Every row comes from one small tree of marks. The marks that hang from a mark follow it in brackets, in alphabetical order. Every link used is in the known rows. Which tree was each row made from?
Known rows
zami(tageg(gote(fovo(kuzo(sazol(bulu)))) sogi)): [ 10   8 -17   6 -26   1  -5   4  22  -6  -5  17  -8   7 -17 -20  10  33
 -28 -29   1 -19  -4  -2  19 -26 -17 -16   5  21   8  -5  30  19  13 -15
   9 -37 -14 -31  -4  -1   1 -13  -3  15   5 -26   2   5 -10   9   0 -13
  13]
zami(tageg(kunolor)): [-18 -13 -11  17 -13   8  -9 -22   8  27  -7  21  17 -15 -19  18  17   8
  37  19  11 -12   8  17 -12   0 -14 -11 -11  -7 -15  35 -26 -14 -16  21
  -9  -5 -13  12 -20 -10  15 -14   1   2  -6  20   3  22  -8   7   0 -40
 -10]
kuzo(fovo): [ -7 -30 -15   9  17  -3 -11 -30   1   2  -5  -1  18  -4 -19  40  -5   9
 -12  20 -30  -9  -4  -6   5   5  25 -16 -21  -5  19   9 -19   3 -16   6
 -31  -6 -11   7 -22 -12  -3 -20  -1   6  -8  27 -19   7  14 -11 -10 -31
 -14]
zami(sazol tageg(sogi)): [ -9  -5   5  -8   5  17 -16  -4  11  -2  -9   9  26  -7  -2   3  -1   3
  40  14   2  -9  24  23  -5   4 -18   6 -11 -20  -8  25 -28   7  -1  17
 -10   2 -24   0 -35  -6   1  -8  20  -8 -14  20  -9  23 -11  20  11 -23
  12]
gote(fovo(kuzo zami(sazol tageg))): [-10  -3  25 -27 -26   2 -16  19   0   2  -2  12  27   3  24  -5 -23   7
   0  20  17  11   2  41  13  26   7  -5  15  20  28  -3 -13   7 -21  -5
 -17   6  32   3 -29  20  -9   7  21  14  -7  19  16  21  -9  -5 -28 -13
   3]
tageg(gote(fovo(kuzo(sazol) zami)) kunolor sogi): [  1  17 -22  26 -35   3   1  -3   7 -12 -19  38 -13  31 -41 -47  19  47
 -12   3  14 -22 -10   0  -7 -21 -11 -11  17  13  43  16 -22   5  16 -11
  13  -5  19 -24  10   6   6  35 -20  18  -5 -31 -20 -14 -16   9 -10  29
   2]
kuzo(fovo(gote zami) sazol(bulu lutan)): [ 17  10 -26  10  19 -24  -2 -11  -5 -14 -20  -9 -31  -5  22 -12   4  27
 -65  -4 -34   5  -6 -52  10  28  27 -15  18 -20  49 -31  17   7 -13 -28
  -2  -8  23 -16  18   8 -25 -12  -8 -10   4  -5 -16 -12  25  13  12  13
  -9]
gote(fovo): [-17 -41  -2   2  14  -8  -3 -30  14  19  13   5 -13 -12 -11  35 -10 -25
  -4  23 -19 -18  -5  14  -6  -7   9   2  -9  13   2   0   5 -16  -1  18
 -38 -12 -10  12 -12  -5   6 -15  12  14   6  21   4   6   3 -30  -7 -19
 -15]
gote(fovo(kuzo zami(sazol(bulu) tageg(sogi)))): [  6  38   5 -15 -20  14  -5  28   0 -10  20   2   2  13  27 -23  -5  22
 -15   5   2  -8   9   6  15  10 -14   4   9  12  25  -3   5   9   0 -13
   3  11  10 -16 -29   8  -3   4  21   5  -8  -5  25  17 -11  24  -6  -7
  15]
sazol(bulu(peguse)): [ 29   1 -15   0  27   7   6  -9  -3  10  38 -21  21 -15 -27  32  -5 -35
  -1  19 -16 -11   9   1  13 -18  14  -4 -32 -15 -14  11  10 -12 -14   6
 -10   5 -18  14 -14 -13  21 -20   0 -15  -1  16  -2   8   7 -12   7 -39
  -5]
gote(fovo(kuzo(sazol(bulu lutan(peguse))) zami(tageg))): [ 16   8  18  -9 -20 -16   0  22 -10 -11   0 -16 -22   1  21  13 -11  -9
 -55 -15 -14  24  -8  -5   7  30  16  -3  16  14   1 -29  44  38 -19 -23
  -1  -8  38  -6  40   8  -6 -16   5 -15  -5   8  24  -1  14 -18 -15  12
 -10]
sazol(bulu lutan(peguse)): [ -2  -2  -9  12  24 -16  16 -15 -15   7  17 -34 -31 -30  -6  41   0 -52
   3   3 -27  11   1 -26  -7   9  20   8 -25  -7 -38 -15  14  -9 -10   8
 -27  14 -12  17  28 -17   5 -19   5 -30  -2  24   8  -3  20 -22  20 -10
 -18]
kunolor(tageg(gote(fovo(zami(sazol))) sogi)): [-11 -10  10   9 -15  11  -1  -3  16  -5  13  33  -8  33  13 -21  -7  17
  20  16   6 -10  10   3  -7 -12 -26  31   4   7   8   1 -13  -2  22  12
   8   0 -11 -14 -20   1  -2  37   3   9  -4 -13  -1  -8 -15   9   3   5
   2]
zami(sazol(bulu lutan(peguse)) tageg(kunolor sogi)): [-18  38  -1  13  15  15   2   3 -13   9  -6 -15   0 -13   8   0  27 -20
  52 -17  -1  14  18 -17 -14  13 -28  18  -8 -25 -48  20  -5   3   9  13
  14  20 -31   1  21 -21  10 -15   4 -16   1   5  11  10   0  18  24   6
  13]
tageg(gote(fovo(kuzo(sazol(lutan(peguse))))) kunolor): [-22 -21   5  18  -8 -25  13 -10 -10   0 -32  11 -22   0 -28   8  11  -7
  -1 -22   8   8 -21   0 -15 -16  11 -12  12  20 -11  -4   0   5  14  -1
   0  -5   3   4  58   4   0   3 -18  12  18  -7 -15 -19   4 -43  -3  37
  -9]
fovo(gote kuzo(sazol(bulu))): [ 15   2 -29  23 -15 -29   6  -4  10 -35  -5  -1 -20 -10 -25 -14   2   9
 -57   2   1 -13  -2 -21  24 -16  16 -23   9  29  25 -14   2  -4 -15 -21
 -19  -8   5 -11   7  18  -7 -13  -2 -15  11   9 -15  11   8 -13  11 -24
  -6]
kunolor(tageg(gote(fovo))): [-26 -47  10  18  -4 -12   7 -27  26  17  14  29 -13   4  -7  30  -1  -2
  13   6   0 -14 -10   3  -7 -27 -10   2  -9  24 -28  -3  10 -21  13  24
 -16 -24 -22   2 -12  -8   4   5  -7  12  10   4   4  -2  -4 -29  -1 -30
 -18]
zami(sazol(bulu) tageg): [ -4   0  -3 -25  -1  11 -13  -4   1  15   7  -5  29 -25  14   6  -1 -19
  16   3  -7  -2  12  10  15   2  -5   8 -20  -7   3   3  -2   1 -12  15
 -21   8 -19   3 -31 -11   4 -29  17  -9  11  23   7  30  -3  21   6 -46
   5]
gote(fovo(kuzo(sazol(bulu lutan(peguse))))): [  3  -7   6   5  11 -31   9  -2 -11 -18   2 -25 -35 -14  -4  34 -10 -27
 -52 -20 -27  14  -8 -11  10  13  29  -7   0  20 -12 -30  48  17  -2 -15
 -21  -7   7  -1  43  14   0 -38  -1  -6  14   8   4   1  18 -51  -9   4
 -14]
tageg(gote(fovo(zami(sazol))) kunolor sogi): [-20  13 -12   0  -5  22  -8 -10   4  18  -8  31 -14  20  -9 -51  16  19
  47  20  15 -16  -7   8 -20 -22 -25  26   7  -4  28  23 -37 -14  25  20
   9  19  -9 -10  -3  -9   1  44  -9  22   8 -24  -5 -11 -20  18   3  37
  12]
lutan(peguse sazol(bulu)): [  0  -7 -15  13  -7 -12   3 -24  -6  -9  25 -27 -10  -9 -25  33   5 -46
   0  23 -23  -4  -7 -10   4  -1  23  42 -29  20 -29  -9   0  -9 -14  17
 -33  26 -15   7  36 -24   6 -23  -4 -31   5  15  19  17  24 -36  -1 -20
  -3]
gote(fovo(kuzo(sazol(lutan(peguse))) zami(tageg))): [  5 -16  32  -3 -16 -21   1  16  -9 -11 -17  -1 -12   6  17  30 -18  -5
 -43  -1   1  30  -7  18  -2  43  24  -5  20  12  -2 -22  19  35 -18 -18
  -7 -20  42   2  35  12 -10  -8  -1  -4 -17  16   8  -1   8 -22 -25  15
  -9]

Which tree is each row?
[ -9  -8   2  19 -23 -13  12  -4 -13  -8 -31  13 -34  12 -22 -10  10   9
 -13  -3  15  11 -23   1 -17   0  15  -3  16  18   8 -11  -5   6   1  -9
   7   5  35  -3  55   3  -8  27 -23   7   0 -16  -6 -27   4 -26  -8  52
 -17] : tageg(gote(fovo(kuzo(sazol(lutan(peguse))) zami)) kunolor)
[ 17  46 -39  28 -60  17   3  14   5 -11 -21  28   1  19 -27 -52  30  59
  -9 -11  27 -23   8 -16   4 -18 -27 -16   1   0  28  20 -18  15  -6 -20
  35  -2  15 -28  -1  -5   4  25 -15  -4 -14 -36  -8   0 -20  46   8  -6
   5] : fovo(kuzo(sazol(bulu)) zami(tageg(gote kunolor sogi)))
[ -3 -10  17 -32   2   8 -10   5 -20  13 -32  -5   6  -1  35  14 -11   3
  19  -7   2  43 -10   9  -3  34  15  21  -9 -11   4  -6 -27  21  -5   9
  11  13   8  11  13 -13 -26  11  -6  -5 -24  11   8 -14   5  17   1  32
  -1] : kuzo(fovo(zami(sazol(lutan(peguse)) tageg(gote))))
[ 19  22  11 -16  38  18   1  13  -3  -3  11 -35  38 -14  11   4   5 -20
  34 -16  -5   7  27  -3  -6   6 -17  -2 -14 -44 -37  16  11   4  10   6
  24   2 -26   6 -21   0  12 -22  12 -10  -2  -1   0   4  -2  30  18  -8
  21] : zami(sazol(bulu(peguse) lutan) tageg(sogi))
[-20 -12  21  -8   9 -13   8  12  -8  -6  -8 -16  -5  -8  27  -7 -21  -3
  -3  10  -1   4  -2  14  -5  25  18 -12  20   9  27 -20 -14 -16  -5  -9
 -22  18  37   5  -9  30 -11  13  19   8   7  14  -2   0   5 -14 -10  15
  -1] : gote(fovo(kuzo zami(sazol(lutan))))
[-23  -5 -12  41  -3 -11  15  -9   6  -9 -40  15 -24   5 -34 -30  26  26
   7 -27   6 -24 -10 -10 -22 -26 -15 -30  22   1   5  10  -9  -7  29  -6
  11 -21  -7 -14  27  15   6   8 -12  22  18 -33 -33 -16  -6  -3   4  25
  12] : tageg(gote(fovo(kuzo(sazol(lutan)))) kunolor sogi)
[ 53  16 -23 -12  10   1 -12  -1 -11 -18  10  -6  18  22  -5   1 -12  12
 -74  15 -19   4  -7 -28  32   2  27 -12   3 -19  55 -14  11  15 -16 -31
  19  -4  15  -9   4  -5 -10 -12 -15  -8  -6  -6 -14 -13  17   3 -13   3
  -2] : kuzo(fovo(gote zami) sazol(bulu(peguse)))
[-12   4   5  -9  27 -14  -7   2 -25 -15 -17 -18 -21   1  29   2 -15 -13
 -16  19  -6  40 -13 -15  -2  36  33  16  17  -5  10 -21 -30   5  -4   2
  -6  24  14  22  25   4 -31  17   0 -16 -16  27   0 -20  22  -4   9  45
  -8] : kuzo(fovo(gote zami(sazol(lutan(peguse)))))
[ -9 -29   9 -24 -10   7 -14 -10  14  25 -16  14  29 -17   3  -1  -3  -5
  53   0  14   0   4  30   0 -15 -10  12 -17   3  -4  13 -34  -8   1  28
 -13  -3 -24   9 -32  -9  -5   1   8   5  -5  14  -5  11 -14  19   8 -21
   5] : zami(sazol tageg(gote))
[-20   3  24  22 -12  -5  19  21  11 -18  -8   8 -19  21  20 -32  -4  23
  13 -11  15   0   7 -11 -11   4 -12  -8  21  10  -8 -11 -16  -1  18  -9
  14   1  15  -6 -14  28  -7  44   6   9  -4 -14  -4 -17  -9  15   5  20
   4] : kunolor(tageg(gote(fovo(kuzo zami(sazol(lutan)))) sogi))
[ 19  29  18 -29  34  22  -5  23  -6   9  28 -25  20   4  39  -9  -5 -11
   7  -8  -8   9  13   3  -7  24 -18  10   7 -34  -9  -3  27   4   3  -5
  27   1   0   3 -16  -1   4  -3  15   0  -8 -13  16  -1  -3  26  -4  14
  20] : gote(fovo(zami(sazol(bulu(peguse) lutan) tageg(sogi))))
[-11 -10   0  34 -20   6  12 -12  28   5  21  36 -31  33  -5  -7  -5  20
   6  21  -2 -23  -3  -6 -15 -17 -19  11   2   4 -10   2  -4  -6  13   6
   4 -15  -1 -12 -12  -9   2  42  -5   3 -17 -12   5 -17 -11  10  -1   2
  -9] : kunolor(tageg(gote(fovo(zami)) sogi))
[-22 -27   0  36  -4   3   6 -19  33  -1  22  27 -25  20 -19   9   6   7
  16   0  -6 -26   0 -11 -12 -34 -27   4  -2  10 -41   5   3 -10  25  14
   3 -26 -31  -5 -14  -9  10   9  -6   9  -3  -9  -1  -7 -13  -4   6 -18
  -5] : kunolor(tageg(gote(fovo) sogi))
[ 15  -4  -8   7  41   1  14  -8  -7   8  25 -38   6 -25 -13  33   0 -38
   6  -1 -19  -3  11 -18  -3  -1  10 -15 -19 -29 -29   0  17 -19  -9   2
  -4   4 -13  18  -1  -1  15 -22  -1 -15   5  10  -8   1  17  -4  13 -20
  -9] : sazol(bulu(peguse) lutan)
[-22 -13  -5 -13 -14  17 -13 -15   7  33 -32  29  31 -14  -6 -18  17  14
  66  -1  34  -2   2  31  -9 -22 -22  12 -14  -1   0  34 -45 -14  -1  33
   2   5 -24   7 -18 -12  -1   8  -3  13   6   1  -6  15 -20  21   8 -15
   6] : zami(sazol tageg(gote kunolor))
[ 16  38 -14  -6   2  41  -8   8   0  18   7   7  52   3 -20 -31  24   7
  60 -19  26 -11  12   7   0 -39 -45  10 -23 -24 -25  41 -20 -11  16  16
  45  13 -43   5 -17 -26  18   5 -12   0   1 -23  -4   4 -21  35  19  -7
  25] : zami(sazol(bulu(peguse)) tageg(gote kunolor sogi))
[ 17  22  17 -24  23   1  11  26 -23 -10  22 -36  16  -2  24  -5 -19 -23
 -19  -4  -4  12   0   4   8  15  18  -9  12  -1  14 -21  19 -12  -6 -18
   3  25  27  11  -3  24   3   0   8   4  15  -4   8   0  12 -12  -9  12
   4] : gote(fovo(kuzo zami(sazol(bulu(peguse) lutan))))
[ 31   2   1  -9  -3  -5  15  17  -7  -9   5 -14  -9   6  -8 -11 -12   5
 -47 -25   1   2 -15 -14   4  -9  20 -21   9   5  18 -24  34   8  -3 -28
  22 -11  26  -3  18  12  -1   5 -16   5   9 -29  -9 -21   6 -10 -10  21
  -1] : tageg(gote(fovo(kuzo(sazol(bulu(peguse) lutan)) zami)))
[ 18 -11  14 -52  17  17 -16   5  -3  30  28   0  38  -7  19   3 -10 -17
  25 -19  16   7  -4  31  10 -23 -13  16 -17  10 -11   7  29  -6   6  21
  17 -13 -28  14 -16 -13   4 -15   3  12  20 -11  16   6 -12   1  -7 -10
  15] : zami(sazol(bulu(peguse)) tageg(gote(fovo)))
[ 17  21  31 -35  16   5   0  41 -17  -1  16 -26  34  -4  41  -2 -18 -11
 -10 -15  12  24   9  15  10  32   4 -14  12   3  -1 -14  27   1 -11 -10
  21   7  30  14 -15  23  -1  -7  15   7   3   1  17   9   5   4 -14   2
  12] : gote(fovo(kuzo zami(sazol(bulu(peguse) lutan) tageg)))
